Known rows, with every step that occurs
fari tegil: [-0.05 -0.03  0.15  0.06  0.10  0.04 -0.07  0.00  0.06  0.02 -0.02  0.00
 -0.01 -0.27  0.12 -0.16  0.05 -0.07  0.03 -0.03 -0.02  0.30  0.05 -0.29
 -0.07 -0.06 -0.30]
kudes fari leme: [-0.07  0.08 -0.02  0.09  0.02 -0.11 -0.19  0.05 -0.09  0.11 -0.12  0.04
 -0.04  0.21  0.03  0.03 -0.02 -0.28 -0.02  0.10 -0.06  0.14  0.02 -0.04
  0.04 -0.21  0.05]
tegil fari: [-0.09  0.03  0.05  0.06  0.09 -0.02 -0.04  0.04 -0.06 -0.13 -0.12 -0.11
 -0.02 -0.05  0.22 -0.04 -0.04  0.36  0.03  0.00 -0.02 -0.09 -0.02 -0.07
 -0.12 -0.26  0.00]
tegil fari leme: [-0.04  0.04  0.02  0.20  0.05 -0.09 -0.07  0.07 -0.19 -0.06 -0.12 -0.13
 -0.03  0.06  0.12  0.04 -0.02  0.10  0.03  0.03 -0.01 -0.12 -0.01  0.07
 -0.07 -0.37 -0.01]
nufelef fari zake: [-0.05 -0.23 -0.08  0.11  0.16  0.06  0.17  0.02 -0.08 -0.10  0.00 -0.16
 -0.02 -0.15  0.01 -0.09 -0.04  0.27  0.00  0.04  0.02  0.00 -0.03 -0.18
 -0.05  0.03 -0.01]
nufelef fari zake rabid bekev: [-0.04 -0.22 -0.07  0.11  0.08 -0.03  0.38 -0.08  0.01 -0.06  0.05 -0.05
  0.05 -0.08 -0.10  0.10 -0.08  0.07  0.02  0.04 -0.04  0.31 -0.01 -0.07
  0.00  0.09 -0.18]
leme fari zake rabid: [-0.09 -0.06 -0.08  0.08 -0.13  0.12  0.14 -0.07 -0.09 -0.09  0.06  0.03
  0.00 -0.06  0.03 -0.11  0.04 -0.15  0.03  0.02  0.06  0.05  0.02 -0.15
 -0.05 -0.03  0.14]
kudes rabid zake: [ 0.18 -0.05 -0.06 -0.04 -0.20  0.04 -0.07  0.08 -0.01  0.06 -0.13 -0.02
  0.00 -0.10 -0.14 -0.04 -0.02  0.36  0.00 -0.07  0.13 -0.04  0.03 -0.21
 -0.21  0.06  0.33]
kudes rabid nufelef: [ 0.04  0.12 -0.06 -0.12 -0.10  0.11 -0.12  0.04  0.04 -0.02 -0.05  0.00
  0.09 -0.12  0.09 -0.02 -0.13  0.22  0.07 -0.07 -0.01  0.24 -0.06 -0.16
 -0.12  0.09  0.22]
leme fari zake: [-0.14 -0.10 -0.03  0.09 -0.08  0.05  0.13 -0.03 -0.18  0.07  0.04 -0.06
 -0.08 -0.14  0.11 -0.19  0.03 -0.03  0.04  0.01  0.09  0.09  0.01 -0.17
 -0.09 -0.12  0.08]
bekev rabid nufelef fari kudes: [ 0.03  0.16 -0.10 -0.13  0.13  0.01 -0.05 -0.05  0.12 -0.10  0.08 -0.12
  0.07 -0.13 -0.08  0.15  0.01 -0.14 -0.04 -0.03 -0.06  0.23 -0.10  0.39
  0.12  0.30 -0.11]
zake fari kudes rabid nufelef: [ 0.05  0.02  0.01 -0.19 -0.05  0.02 -0.04  0.00  0.08  0.08  0.15  0.14
  0.01  0.11 -0.16  0.00 -0.02 -0.03  0.06 -0.05  0.01 -0.33 -0.02  0.27
  0.10  0.03  0.05]
leme fari: [-0.07  0.10  0.10 -0.02 -0.01  0.06  0.01 -0.06 -0.03  0.03 -0.07 -0.05
 -0.05 -0.13  0.17 -0.15  0.04  0.04 -0.02 -0.01  0.02 -0.02  0.01 -0.08
 -0.10 -0.23  0.22]
leme fari kudes rabid: [ 0.05  0.13  0.04 -0.07 -0.19  0.11  0.05 -0.08 -0.10  0.17  0.07  0.04
 -0.08  0.00 -0.27  0.00  0.15  0.07 -0.01 -0.06 -0.01 -0.34  0.10  0.09
 -0.01 -0.03  0.27]
bekev rabid kudes: [ 0.09  0.27  0.02 -0.04 -0.01 -0.02 -0.24 -0.06  0.16 -0.08 -0.08 -0.13
  0.07 -0.10  0.25  0.21 -0.04 -0.16 -0.09  0.01 -0.11  0.34 -0.06  0.13
  0.09  0.19 -0.08]
kudes fari: [-0.11  0.07  0.01 -0.04  0.06 -0.04 -0.17  0.05  0.04  0.05 -0.12  0.06
 -0.03  0.08  0.15 -0.05 -0.04 -0.03 -0.01  0.07 -0.06  0.15  0.00 -0.18
 -0.01 -0.10  0.06]
tegil fari kudes: [ 0.00  0.12  0.09  0.05  0.07 -0.04  0.03  0.03 -0.08 -0.09  0.01 -0.05
 -0.05  0.16 -0.05  0.00  0.07  0.21  0.01 -0.03 -0.03 -0.17  0.02  0.11
  0.00 -0.15 -0.18]
fari zake: [-0.01 -0.08 -0.03  0.11 -0.03  0.03  0.03  0.04 -0.07 -0.05 -0.02 -0.08
 -0.02 -0.09  0.06 -0.15 -0.03  0.09  0.05  0.01  0.07  0.31  0.00 -0.28
 -0.11 -0.06 -0.11]
rabid zake fari kudes: [ 0.15 -0.10  0.11 -0.11  0.03 -0.11  0.06  0.04  0.06  0.06  0.04  0.10
 -0.07  0.23 -0.25 -0.13  0.10 -0.06 -0.05 -0.03  0.19 -0.41  0.02  0.23
  0.04 -0.08 -0.08]
zake rabid: [ 0.11  0.12  0.06  0.00 -0.01  0.10 -0.08 -0.03  0.16 -0.23 -0.13  0.03
  0.09  0.03  0.03 -0.02 -0.01  0.05 -0.01 -0.01 -0.05  0.17  0.00 -0.17
 -0.07 -0.05  0.09]
rabid kudes fari: [-0.06  0.18  0.04 -0.05  0.06 -0.04 -0.12  0.01  0.07  0.01 -0.04  0.04
  0.03  0.28  0.31  0.10 -0.08 -0.15 -0.09  0.08 -0.14  0.10 -0.05 -0.08
  0.15  0.15  0.01]
tegil fari zake rabid: [-0.10 -0.13 -0.13  0.17 -0.04  0.05  0.11  0.04 -0.12 -0.26  0.01 -0.03
  0.03  0.01  0.07 -0.02 -0.03  0.18  0.08  0.03  0.02  0.00 -0.01 -0.15
 -0.07 -0.06 -0.04]
zake fari tegil: [-0.12 -0.21  0.19 -0.01  0.19 -0.03 -0.06 -0.03  0.11  0.09  0.04  0.10
 -0.06 -0.26  0.14 -0.20  0.05 -0.19  0.05  0.01  0.01 -0.19  0.05 -0.04
  0.01 -0.20 -0.30]
tegil fari kudes rabid zake: [ 0.13 -0.03 -0.07 -0.01 -0.17 -0.01  0.07  0.10 -0.16  0.06  0.02  0.00
 -0.05  0.13 -0.30  0.06  0.09  0.41  0.01 -0.09  0.12 -0.43  0.06  0.11
 -0.09  0.08  0.13]
nufelef fari kudes rabid: [ 0.14 -0.01 -0.01 -0.04  0.04  0.12  0.09 -0.04  0.00  0.01  0.02 -0.06
 -0.01  0.02 -0.37  0.10  0.07  0.34 -0.05 -0.04 -0.09 -0.42  0.07  0.09
  0.03  0.11  0.18]

Rows
[ 0.22 -0.11 -0.07 -0.06 -0.04  0.06  0.16  0.03 -0.04  0.05  0.02 -0.05
 -0.02  0.07 -0.47  0.05  0.09  0.38 -0.08 -0.07  0.09 -0.44  0.05  0.09
 -0.04  0.23  0.25] | nufelef fari kudes rabid zake
[ 0.05  0.10  0.02 -0.11  0.19  0.07  0.14 -0.01  0.07 -0.13  0.08 -0.08
  0.07  0.11 -0.07 -0.02 -0.02  0.05 -0.04 -0.04 -0.03  0.05 -0.09  0.17
  0.09  0.20 -0.06] | rabid nufelef fari kudes
[ 0.06 -0.18  0.08 -0.08  0.06 -0.09 -0.02  0.05  0.08  0.03 -0.08  0.05
 -0.05  0.01  0.04 -0.18 -0.01  0.10 -0.02  0.00  0.19 -0.32 -0.02  0.01
 -0.09 -0.18  0.11] | rabid zake fari
[-0.15 -0.13 -0.07  0.17 -0.05 -0.11  0.28 -0.01 -0.12 -0.08  0.05 -0.01
  0.02 -0.01  0.05  0.10 -0.09  0.12  0.10  0.02 -0.02  0.36  0.00 -0.06
 -0.05 -0.07 -0.31] | tegil fari zake rabid bekev
[-0.16 -0.07 -0.19  0.06 -0.03  0.06  0.11  0.08 -0.10 -0.29  0.08 -0.01
  0.11  0.00  0.21 -0.03 -0.12  0.05  0.12 -0.01  0.05  0.24 -0.12 -0.08
 -0.04  0.09 -0.07] | tegil fari zake rabid nufelef
[-0.09 -0.17 -0.06 -0.06  0.12  0.13  0.07 -0.01  0.03  0.04  0.09 -0.03
  0.06 -0.40  0.05 -0.03 -0.05  0.13  0.06 -0.07 -0.06  0.02 -0.03 -0.11
 -0.01  0.25  0.03] | kudes rabid nufelef fari tegil
[-0.04  0.03 -0.02 -0.09  0.23  0.09  0.06  0.02  0.08 -0.17 -0.04 -0.13
  0.10 -0.12  0.20 -0.07 -0.13  0.20 -0.01 -0.02 -0.02  0.13 -0.14 -0.03
 -0.03  0.10  0.13] | rabid nufelef fari
[-0.04 -0.32  0.13 -0.04  0.10 -0.09  0.02  0.04  0.07  0.13  0.03  0.11
 -0.07 -0.20  0.05 -0.24  0.07 -0.16  0.02 -0.02  0.19 -0.23  0.03 -0.05
 -0.04 -0.07 -0.22] | rabid zake fari tegil
[-0.13 -0.02 -0.09  0.06  0.00 -0.04  0.01  0.05 -0.07  0.04  0.08  0.02
 -0.01  0.25  0.24  0.06 -0.09 -0.22 -0.04  0.10 -0.06  0.24 -0.03 -0.19
  0.17  0.24 -0.10] | rabid kudes fari zake
[ 0.06  0.05 -0.09  0.03  0.12  0.08  0.07 -0.02  0.04 -0.25 -0.04 -0.05
  0.15  0.10 -0.01  0.10 -0.10 -0.17 -0.02  0.02 -0.05  0.10 -0.11  0.14
  0.06  0.06  0.16] | zake rabid nufelef fari leme
[ 0.03 -0.07  0.11  0.07  0.10 -0.11 -0.12 -0.01  0.00  0.05 -0.07  0.01
 -0.06  0.09  0.04 -0.05 -0.01 -0.20  0.00  0.06  0.02 -0.29  0.01  0.16
  0.03 -0.42  0.00] | zake fari leme
[ 0.13  0.03 -0.02 -0.09 -0.28  0.05  0.11 -0.01 -0.13  0.23  0.06  0.06
 -0.08  0.06 -0.35 -0.05  0.16  0.09 -0.04 -0.09  0.17 -0.37  0.09  0.10
 -0.07  0.11  0.33] | leme fari kudes rabid zake
[ 0.18  0.15  0.04 -0.03 -0.13  0.10 -0.06 -0.01  0.01  0.06  0.00  0.02
 -0.02  0.09 -0.32  0.05  0.09  0.20  0.00 -0.06 -0.04 -0.10  0.09 -0.02
 -0.03  0.05  0.07] | fari kudes rabid
[ 0.11 -0.05  0.07 -0.10 -0.04  0.01 -0.04 -0.04  0.06  0.12  0.07  0.13
 -0.07  0.11 -0.30  0.01  0.08  0.08  0.02 -0.02 -0.02 -0.58  0.09  0.21
  0.06 -0.14  0.06] | zake fari kudes rabid
[ 0.05  0.13  0.11  0.01 -0.01 -0.06  0.11 -0.08  0.17 -0.05 -0.09  0.04
  0.09  0.02 -0.01  0.09 -0.06 -0.02  0.01  0.00 -0.08  0.51  0.01 -0.09
 -0.06 -0.07 -0.17] | zake rabid bekev
[-0.17 -0.04  0.16  0.03  0.03  0.05  0.04 -0.07 -0.04  0.14  0.05  0.02
 -0.07 -0.32  0.18 -0.21  0.12 -0.22  0.02 -0.03  0.02  0.08  0.07 -0.16
 -0.05 -0.13 -0.09] | leme fari tegil
[ 0.13 -0.04 -0.01 -0.12 -0.04 -0.14 -0.14 -0.01  0.12  0.08  0.03  0.06
 -0.07 -0.01 -0.26  0.03  0.13 -0.27 -0.05 -0.01  0.15 -0.25  0.01  0.45
  0.07  0.03 -0.14] | bekev rabid zake fari kudes
[-0.13 -0.09 -0.17  0.06 -0.06  0.02 -0.03  0.03 -0.02 -0.08  0.01  0.14
  0.01  0.13  0.00 -0.02 -0.02 -0.23  0.04  0.10 -0.02  0.22  0.01 -0.26
  0.05  0.08  0.00] | kudes fari zake rabid
[ 0.11 -0.24 -0.01 -0.11 -0.09 -0.02 -0.06  0.05  0.03  0.13 -0.06  0.09
 -0.05 -0.06 -0.12 -0.07 -0.02  0.25  0.01 -0.03  0.16 -0.53  0.02  0.02
 -0.11 -0.12  0.33] | kudes rabid zake fari
[ 0.07 -0.04  0.02  0.14  0.18  0.01  0.03 -0.02 -0.06 -0.05 -0.12 -0.16
  0.00  0.00 -0.04  0.03 -0.02  0.08 -0.06  0.05 -0.05 -0.11 -0.01  0.06
 -0.01 -0.19  0.12] | nufelef fari leme
[-0.18 -0.11 -0.11  0.07 -0.01 -0.04 -0.05  0.08 -0.11  0.07  0.00  0.05
 -0.06  0.05  0.10 -0.09 -0.05 -0.10  0.05  0.09  0.00  0.25  0.01 -0.28
  0.00 -0.03 -0.07] | kudes fari zake
[ 0.15  0.23  0.09 -0.01  0.00  0.09 -0.04 -0.06  0.20 -0.26 -0.05  0.00
  0.14  0.23  0.17  0.13 -0.06 -0.10 -0.10  0.00 -0.11  0.14 -0.05 -0.07
  0.10  0.19  0.05] | zake rabid kudes
[-0.05 -0.02 -0.10  0.16 -0.04  0.05  0.14  0.02 -0.08 -0.27  0.08 -0.05
  0.07  0.18  0.24  0.14 -0.08  0.04  0.00  0.04 -0.05 -0.05 -0.05 -0.05
  0.10  0.17 -0.11] | tegil fari zake rabid kudes
[-0.03  0.23 -0.08 -0.12 -0.02  0.01 -0.28 -0.01  0.16 -0.08 -0.06 -0.09
  0.10 -0.31  0.22  0.03 -0.10 -0.16  0.02 -0.03 -0.01  0.61 -0.12  0.10
 -0.06  0.12 -0.05] | bekev rabid nufelef
[ 0.00  0.19 -0.02 -0.16 -0.19  0.12  0.07 -0.05 -0.07  0.14  0.15  0.07
  0.00  0.01 -0.14 -0.02  0.05 -0.04  0.03 -0.10  0.02 -0.07  0.00  0.17
  0.03  0.13  0.25] | leme fari kudes rabid nufelef
[-0.18  0.09 -0.01 -0.02  0.03 -0.10 -0.27 -0.05  0.12  0.14  0.07  0.06
  0.01 -0.17  0.31  0.21  0.03 -0.62 -0.06  0.07 -0.17  0.38  0.01  0.06
  0.23  0.32 -0.32] | bekev rabid kudes fari tegil
[ 0.00  0.07  0.04  0.02 -0.09 -0.13  0.18 -0.02 -0.11  0.20  0.06  0.00
 -0.05  0.08 -0.23  0.22  0.02  0.35  0.06 -0.06 -0.09 -0.05  0.09  0.20
 -0.02 -0.09 -0.22] | tegil fari kudes rabid bekev
[ 0.13  0.14  0.10 -0.04 -0.14 -0.08  0.12 -0.06  0.02  0.23  0.04  0.03
 -0.02  0.08 -0.35  0.16  0.04  0.16  0.03 -0.06 -0.07  0.23  0.10  0.06
 -0.01  0.02 -0.18] | fari kudes rabid bekev
[-0.03  0.24 -0.11  0.06 -0.06 -0.16 -0.34 -0.03  0.00  0.11 -0.05 -0.02
  0.01  0.16  0.19  0.35 -0.02 -0.61 -0.10  0.13 -0.17  0.26 -0.03  0.30
  0.24  0.12 -0.04] | bekev rabid kudes fari leme
[ 0.12 -0.18  0.04  0.05  0.01 -0.15 -0.04  0.06 -0.04  0.10 -0.07  0.03
 -0.06  0.13 -0.07 -0.11  0.01 -0.15 -0.02  0.03  0.20 -0.33 -0.01  0.18
 -0.03 -0.29  0.08] | rabid zake fari leme
[-0.17  0.03  0.10  0.00  0.11 -0.06 -0.08  0.00  0.06  0.11  0.06  0.10
  0.00  0.07  0.31  0.04  0.01 -0.42 -0.05  0.06 -0.13  0.20  0.02 -0.17
  0.21  0.24 -0.29] | rabid kudes fari tegil
